What can hang from each mark
Y: L
E: L U
P: L S U
T: F Q
V: T
U: B G P
S: E G Q W Z
L: E F G W
F: L S T
Q: S
R: B
M: R

Every row comes from one small tree of marks. Brackets hold a mark, then the marks that hang from it, in alphabetical order. Every link used is in the known rows. Which tree was each row made from?
In the rows, 128 means zero.
Known rows
{T F {Q {S W Z}}}: [141 112 108 166  95 123 121 125  86 141 140 132  86 119 108 173 118 137
 154 113 142 157  99 192 134 125 110 127 104 115 156 133  70  98 113  94
 141 135 133  87 143 124 101 146]
{P S}: [ 96 137 115 154  90 122 115 117  89 125 138 106 143 129  98 173 132 127
 139 124 126 142 125 154 117 141  96 110 108 150 142  92  88 104 101 102
 123 124 136 107 148 108  94 151]
{R B}: [ 85 132 130 151  90 122 152 120 113 120 133 113 146 126 102 186 135 123
 154 132 123 138 147 143 120 149 102 108  99 130 158  69  76 103 102  99
 128 125 122 108 156 102  75 148]
{S {E {L F W} U} G Q}: [102 128 122 160 100 136  67 139  97 131 153 150 106 121  96 171 132 131
 107 127 160 130 163 186 105 178 129 113 115 179 153 145 103 121 106 105
 107 136 116 128 156 107 126 155]
{T {F L {S Q}}}: [140 127 117 148 105 123 135 133  79 128 142 130 102 124 100 164 121 129
 143 125 133 143  86 169 119 134 119 129 101 127 142 121  65  99 115 104
 126 127 134  86 148 121 112 158]
{P {L {F S} W} U}: [108 120 131 162  85 120  69 130  86 123 150 113 133 125  85 155 141 136
 124 133 140 141 116 159 105 181 118 107 122 144 108 151 118 112 100 113
 108 119 142 114 136 104 110 160]
{P {L E G W}}: [102 130 117 159  79 123  45 136 109 127 150 113 136 113  92 164 145 132
 130 150 146 139 145 162 111 186 125  98 120 171 114 152 125 123  92 100
 108 109 126 119 141 102 103 151]
{Y {L {F S}}}: [125 125 132 164  82 122 116 125  90 125 142 108 129 123  98 164 146 129
 144 134 132 148 123 141 120 150 115 111 116 145 143 119  89 107 114 103
 118 123 130 112 138 103 104 158]
{F {L W} {T Q}}: [121 116 128 151 102 118 120 134  97 134 142 115 116 116  91 167 138 133
 140 139 126 159  95 169 107 144 118 120 113 143 135 102  99 116  97 101
 128 109 126  90 141 107  93 152]
{T F {Q {S E G W Z}}}: [140 116  96 171  98 124 120 134  77 142 141 161  70 115 110 170 100 141
 138 103 157 155 118 219 137 144 114 131  97 123 172 158  65  95 124  86
 144 144 137  98 148 131 106 150]
{P {S {E U} G Q W Z}}: [ 91 149  82 158 111 138 100 131  65 135 140 162 105 116 101 169 102 127
 106  91 152 132 156 227 118 159 109 121 100 157 163 132  78 102 114  92
 124 139 137 118 151 120 120 162]
{F L {S Q}}: [119 136 114 148 104 124 143 133  82 125 140 122 118 120  97 164 126 127
 140 126 124 142  99 169 118 140 115 124 107 134 139 102  70 104 112 104
 127 122 132  86 146 114 104 161]
{P {L {F S} G W} U}: [110 120 123 163  86 123  44 132  87 122 152 103 139 123  86 151 144 141
 125 140 149 139 127 165 103 196 121 102 120 157 104 168 129 113  97 111
 106 113 145 120 140 102 118 158]
{V {T Q}}: [115 119 129 156  98 117 149 116 114 136 141  99 113 126 100 180 128 127
 154 123 125 148 115 166 120 122 107 115  89 119 163  64  82 108 100  99
 139 117 122 111 154 103  86 140]
{U B G {P L {S Q W}}}: [102 140 101 158  88 124  69 136  38 129 150 133 137 133  95 173  97 130
  97 137 163 130 104 189 127 163  91 110 113 148 125 107  67 101  97 110
 107 146 130 118 137 115 109 151]
{E {U B {P S}}}: [ 85 149 117 154  80 126  85 122  84 127 136 117 145 132  97 179 119 129
 116 128 143 136 114 160 117 149  76 108 122 162 130  78  94  97 102 106
  95 130 130 119 146  91  96 145]
{E {L G W} {U B {P S}}}: [ 90 139 110 159  77 127   4 130  77 131 149 120 147 123  95 170 127 136
 107 150 160 127 120 168 108 175  86  98 138 193 112 120 124 118  92 109
  77 127 126 124 142  88 111 141]
{Q S}: [106 132 124 159  84 121 131 122 102 127 131 113 129 122 104 173 135 132
 156 126 126 150 113 154 122 133 102 113 112 141 139  99  80 100 112 100
 126 125 134  93 149 105  84 149]
{U B G {P {L E}}}: [100 144 125 162  65 119  61 141  87 126 145 127 141 128  96 176 110 133
 109 146 158 137 115 161 126 181  98 104 126 152 124 102  95 106  98 105
  97 134 119 129 136  98  94 150]
{T {F {L E} {S G W}} Q}: [151 119 100 161  97 115 112 140  80 136 146 150  84 118  96 159 110 137
 133 123 153 150  87 197 132 155 126 127 113 137 148 169  80 110 120  93
 130 124 126  86 144 128 116 159]
{E {L {F T} W} {U B}}: [ 96 124 145 161  86 128  72 133  96 134 142 115 128 119  93 173 147 132
 116 145 138 143 126 154 100 167 111 109 130 182 139 105 128 129  99 112
  98 123 118 113 147  92 108 152]
{T {F L}}: [126 124 129 150  92 117 123 130 101 126 138 125 115 122  99 175 126 128
 152 130 132 145  97 159 117 142 108 121 109 127 150 113  75 100 109 101
 132 125 130  93 145 122  97 153]
{F {S E Q W Z} T}: [113 141  95 158 118 136 150 138  52 140 136 152  94 107 102 160 113 130
 116 108 130 149 121 206 119 149 123 128  89 136 171 121  80 105 120  90
 138 127 138  92 147 119 117 164]
{S {E L U} Q W Z}: [102 137 100 158 104 137  98 139  77 133 143 162  98 109 103 177 117 124
 115 109 143 126 152 206 114 162 113 117 111 147 174 118  83 111 112  94
 127 139 119 108 149 119 119 154]
{U B G P}: [ 93 147 128 158  76 121  98 130  92 130 138 119 143 130 103 184 105 134
 120 137 150 141 108 155 127 161  85 110 116 133 141  72  74  94 103 102
 103 136 120 123 145  96  90 147]
{M R}: [ 77 129 133 147  88 125 141 121 121 125 131  99 141 122 103 183 136 122
 146 119 123 136 157 143 113 155 103 107 106 124 155  76  88 102 102 100
 119 121 115 101 159 105  83 150]
{E {L F W} {U B G}}: [ 97 131 139 164  76 124  39 135 104 131 149 117 134 128  95 178 131 136
 113 147 157 134 129 153 113 177 105 105 142 167 133 105 113 117  97 109
  87 136 114 128 145  89 109 148]
{U {P {L W} {S Z}}}: [101 128 110 160  84 125  33 129  69 131 149 129 141 124  95 163 121 133
 116 127 147 144 118 178 114 160 101 106 124 152 116 127 107 110  90 103
 104 126 141 114 126 109 102 152]
{L E {F S T} G}: [113 133 118 163  94 129 100 135  90 131 137  96 133 120  97 155 150 139
 132 142 137 155 125 154 113 173 131 110 109 186 137 146 130 116 106 102
 116 106 135 111 152  95 122 161]
{P U}: [ 89 139 126 154  88 122 128 119 105 123 136 111 139 122  96 178 131 128
 141 115 126 135 128 158 106 160  99 109 103 128 139  93  90 102 103 105
 126 121 130 113 149 106  91 156]
{Y {L {E {U B}} {F T} G}}: [107 140 130 164  77 130  74 134 102 129 137 101 131 112  95 170 157 130
 126 151 145 144 148 152 105 179 118 105 117 199 137 120 131 122 104 107
 100 114 119 137 144  85 111 158]
{Y {L F G}}: [115 124 130 163  82 125  91 126 106 124 143  95 139 120 100 173 153 130
 149 144 142 143 149 144 113 167 117 104 108 160 147 125  97 109 103 103
 123 120 124 129 143 103 106 154]
{L E {F S T} G W}: [112 133 116 164  94 130  68 136  94 136 143 101 131 115  93 150 156 141
 126 153 142 157 123 155 109 174 138 107 116 190 123 159 142 124 101 102
 104 101 134 113 148  89 123 160]
{Q {S E W}}: [108 137 103 164  90 124 131 133  82 129 132 140 107 113 101 170 126 132
 142 129 136 148 120 181 129 144 104 115 109 137 157 126  72  96 123  88
 135 131 136  93 148 116  92 147]
{Y {L {E {U G}} {F T} W}}: [114 139 134 165  79 128  50 135 103 133 143 125 135 116  91 163 152 134
 120 144 154 149 129 153 101 167 131 101 135 190 123 129 129 119 101 102
  86 114 116 142 136  80 116 159]
{P {S {E L} Q W Z} U}: [ 95 142  82 161 106 135  81 135  39 130 149 150 109 116  97 171 114 125
 108 109 143 121 141 216 110 170 106 118 100 151 157 130  90 112 106 104
 130 145 136 113 141 127 122 160]
{F {L G} {S Q}}: [120 134 105 148 105 126 116 136  82 124 141 111 124 118  99 161 129 132
 142 133 133 140 108 174 115 158 118 119 105 146 133 122  81 104 109 102
 124 117 135  93 150 112 111 159]
{L {E {U B}} {F T} G W}: [ 92 142 126 162  86 134  54 136 112 135 140  98 131 114  91 168 155 137
 117 157 148 148 143 158 104 184 123 106 119 199 125 132 148 125  96 106
  93 108 122 130 152  80 115 154]

Which tree is each row?
[ 96 150 108 153  99 141 104 135  93 132 138 150 111 120 104 179 112 128
 115 108 148 135 145 191 115 155 103 119 103 142 159  95  81  91 109  96
 115 134 124 125 150 102 111 152] => {S {E {U P}} Q Z}
[ 94 151 122 155  78 129  89 129 116 129 134 129 136 123  98 177 131 129
 126 128 145 138 127 156 114 157 102 104 123 162 135 103 105 103 103  99
 100 117 114 120 149  89 102 149] => {L {E {U P}}}
[107 141 110 154  86 123  85 139 110 124 139 108 133 113  96 169 139 130
 146 146 137 142 126 164 116 174 118 110 116 163 136 126 106 112 103  97
 122 110 126 107 145 108 101 156] => {F {L E G}}
[117 133 105 156  96 123  92 136  87 129 137 116 127 111 102 159 123 136
 146 122 130 148 108 180 120 166 112 119 118 138 140 126  97 104 110  94
 126 115 143  92 139 113 105 161] => {F {L G} {S Z}}
[102 132 107 160 103 134  78 139  82 138 152 162 103 109 104 172 114 130
 112 114 149 133 160 204 112 175 126 119 102 152 161 133  90 123 106  97
 120 140 122 117 146 120 112 160] => {S {E {L W}} G Q Z}
[152 107 114 163  98 116  86 129  94 145 146 124  80 117 102 164 123 139
 164 127 139 162  70 197 122 111 120 130 105 119 140 117  89 108 104  97
 129 124 139  93 136 113  94 141] => {V {T {F {L W}} {Q {S Z}}}}
[ 93 130 119 155  85 117  89 121  73 117 144 113 149 129  89 167 128 127
 128 116 130 130 124 168 104 165  95 105 112 150 119 113 101 106  96 113
 120 125 146 115 139 113  96 156] => {P L S U}
[141 111 124 157  96 117 140 122  97 135 144 132 100 129 103 167 110 137
 139 109 145 150 105 173 127 143 113 123 100 124 153 130  73 100 115  99
 128 129 130  98 155 117 107 152] => {T {F {S G}} Q}
[131 123 113 163 103 116 133 121  80 144 137 145  98 117 103 162 102 134
 140 108 143 146  92 193 125 133 116 119  89 121 169 133  72 106 121  91
 130 124 138  97 153 122 109 153] => {V {T {F {S G W}}}}
[112 135 127 164  83 132  44 134 109 133 142 111 133 109  91 160 168 134
 129 151 150 147 147 155  95 176 135  99 125 204 121 151 144 125  99 102
  94 103 120 138 141  82 120 157] => {Y {L {E U} {F T} G W}}
[124 107 114 167 105 127 100 144  71 133 149 118 103 118  97 169 139 137
 122 145 151 147 138 184 115 178 124 112 105 173 174 148 108 118 105  99
 144 125 122 108 153 117 125 147] => {S {E {L {F {T Q}} G}} W}
[ 89 132 126 157  78 119  84 129  92 120 143 103 143 119  93 174 126 131
 128 133 138 128 138 168 106 195  94 105 105 143 124 113 106 109  98 111
 118 124 137 122 144 108  92 154] => {P {L G} {U B}}
[100 126 126 161  91 129  69 128 117 129 146  91 138 122  97 170 151 136
 140 149 145 148 144 149 112 172 121 105 110 159 135 136 114 113  94 101
 117 114 128 121 150 100 110 151] => {L F G W}
[129 112 122 158  98 114 147 134  82 132 134 126 111 118 101 163 122 139
 149 117 131 163  87 188 114 136 113 126 110 154 142 113  80 109 112 102
 136 121 135  81 147 115  89 158] => {F L {T {Q {S G}}}}
[125 110 131 163 104 122 118 129  91 140 146 115 114 125  95 155 133 142
 124 126 142 163 113 171 113 155 130 120 108 158 138 139 108 119 104 103
 120 115 131 104 151 102 114 160] => {L {F {S G} {T Q}} W}
[ 95 150 101 162  92 130  93 136  92 133 134 156 113 113 101 176 104 133
 118 105 152 139 138 199 125 166 102 112 121 132 167 110  84  90 116  83
 120 135 130 121 146 107 108 153] => {S {E {U G}} W Z}
[143 110 106 166 108 119 129 121  79 151 143 145  78 117 107 164  95 137
 140  95 146 153  96 215 132 130 120 129  86 106 176 131  73 107 116  89
 140 129 136  97 149 125 113 152] => {V {T {F {S G W Z}} Q}}
[103 143  98 165  91 131 107 133  87 133 129 153 101 109 104 170 120 134
 136 108 140 146 130 200 124 146 102 118 120 141 158 126  85  94 123  85
 126 132 138 100 145 109  98 151] => {Q {S {E U} W Z}}
[ 92 151 105 157  81 124  63 133  58 122 152 117 141 132  88 171 115 128
 102 131 151 123 127 182 112 182 102 109 110 164 109 106 102 111  93 119
  99 139 133 136 139 103 107 160] => {P {L E} {S Q} {U B G}}
[129 134  92 161 112 133 129 136  60 142 142 174  77 111 107 163  93 133
 117  97 154 142 127 218 129 156 125 132  85 122 175 159  61 100 127  88
 136 143 138 101 151 134 126 164] => {T {F {S E G Q W Z}}}
[109 140 122 162  75 123  76 127 110 130 146 124 129 108  95 170 152 124
 138 147 136 142 138 148 112 157 123 104 120 157 126 122 106 123 103  97
 103 116 115 123 132  96  92 153] => {Y {L E W}}
[142 123 116 151 112 119 137 129  76 139 143 139  94 121 102 160 104 131
 144 112 140 143  83 195 116 127 125 130  84 128 157 118  63 107 118 101
 129 126 137  96 153 123 112 158] => {V {T {F L {S G Q}}}}
[ 99 142  94 161 109 135 132 136  78 138 141 160  97 108 106 175 103 127
 118 100 146 139 157 216 125 165 120 126  85 130 180 129  64 106 116  88
 142 139 128 110 150 130 111 165] => {S E G Q W Z}
[100 143 103 155 106 132 148 133  84 131 140 140 105 116  99 178 122 123
 126 125 136 136 144 184 123 152 113 119  89 130 169 112  63 101 114  93
 140 132 123 106 154 120 105 153] => {S E Q W}
[106 129 138 160  82 125  74 141  97 126 139 119 138 128  90 165 137 135
 115 130 150 146 128 160 105 175 124 102 130 186 130 122 126 110  99 108
 105 118 126 127 145  93 117 159] => {P {L {E {U G}} {F T}}}
[142 114 125 155  94 118 141 121  98 133 143 117 101 131 101 170 123 135
 145 120 135 151  99 158 127 133 109 122 103 118 147 115  77  97 111 100
 129 125 130  95 153 111 104 145] => {T {F S} Q}
[142 130 102 154 113 127 127 137  68 139 143 146  75 115 103 160 106 130
 140 114 136 145  91 207 122 128 124 136  84 116 171 113  73 100 120  94
 135 132 144 102 144 123 114 154] => {V {T {F L {S E Q Z}}}}
[107 134 105 166  90 126 118 126  86 136 131 131 116 110 107 171 123 133
 150 115 130 152 113 185 128 137 106 118 112 128 152 118  77 103 114  92
 135 129 137  86 141 117  92 155] => {Q {S W Z}}
[125 111 125 164 104 129 106 129  89 142 146 106 109 122  97 157 140 140
 129 125 132 167 111 172 116 148 128 124 111 145 140 124 117 116  99 102
 123 115 135 101 141  99 114 158] => {L {F {S Z} {T Q}} W}
[105 126 115 164  83 127  36 139  67 124 154 126 131 134  88 160 132 135
 106 149 160 143 130 166 116 174 107 106 122 171 123 153 111 107  97 106
 106 131 140 130 134 107 114 147] => {U {P {L F W} {S E}}}
[112 129 112 167  98 129 113 130  82 135 139 118 116 118 102 165 128 134
 135 118 134 153 122 175 129 156 117 120 112 129 158 136  93 106 112  95
 134 125 136  95 141 116 115 163] => {L {F {S W Z}}}
[101 131 116 161  90 127 100 136  89 130 141 141 115 113 105 178 123 127
 130 118 133 136 147 177 119 166 108 114 113 141 173 105  93 111 110  94
 130 135 126 109 143 117  99 152] => {S {E L} Z}
[122 138 118 165  77 128  62 132 106 125 141 109 130 117  96 159 155 133
 136 140 149 140 143 152 114 174 124 102 130 186 127 150 125 112 111 101
  97 112 125 130 142  86 121 157] => {Y {L {E U} {F S} G}}
[103 121 131 160  80 129  21 136 107 125 149 113 143 127  91 164 142 139
 119 146 165 140 137 160 104 187 113  96 131 176 111 152 124 108  91 108
  95 114 128 130 143  93 119 147] => {E {U {P {L F G W}}}}
[107 131  98 170  89 128  81 139  74 135 135 177 100 106 107 168 107 136
 124 100 151 136 136 218 121 164 107 115 128 160 166 147  88 108 125  88
 121 142 132  97 145 119 106 156] => {Q {S {E L U} G W Z}}
[100 145 117 153  84 124  67 136 121 127 140 130 126 112  89 167 144 128
 135 141 137 141 119 164 108 161 118 110 136 164 120 122 117 117 102  97
 100 109 120 107 140  95  99 153] => {F {L {E U} W}}
[ 94 152 119 158  79 126  57 130 124 132 141 130 136 120  94 172 132 133
 123 133 152 140 129 160 113 166 115 101 135 164 122 113 114 108 100  95
  89 117 117 129 146  83 103 150] => {L {E {U G}} W}
[ 99 133 131 155  81 124  82 129  99 127 138 136 138 125 101 179 125 129
 126 125 144 130 119 156 108 156  93 102 131 160 143  94  94 106 103 104
 103 126 114 109 148  98 104 145] => {E L {U P}}
[117 121 143 162  89 123 131 126  90 129 136 106 133 118  98 170 153 127
 143 135 127 152 129 143 105 147 119 111 105 160 152 103  97 115 106 106
 127 119 124 116 141 104 101 160] => {Y {L {F T}}}
[128 112 114 166  96 125 120 138  69 137 140 138  95 114 106 168 127 136
 136 117 131 154 115 192 117 144 112 123 112 155 163 107  98 112 113  98
 137 134 134  93 144 112  97 147] => {F {T {Q {S {E L} Z}}}}
[103 150 116 155  81 122  47 140 116 128 142 135 132 117  90 168 130 134
 127 139 151 141 109 168 111 168 117 106 145 163 116 118 112 109 101  96
  90 116 119 118 140  90 103 153] => {F {L {E {U G}} W}}
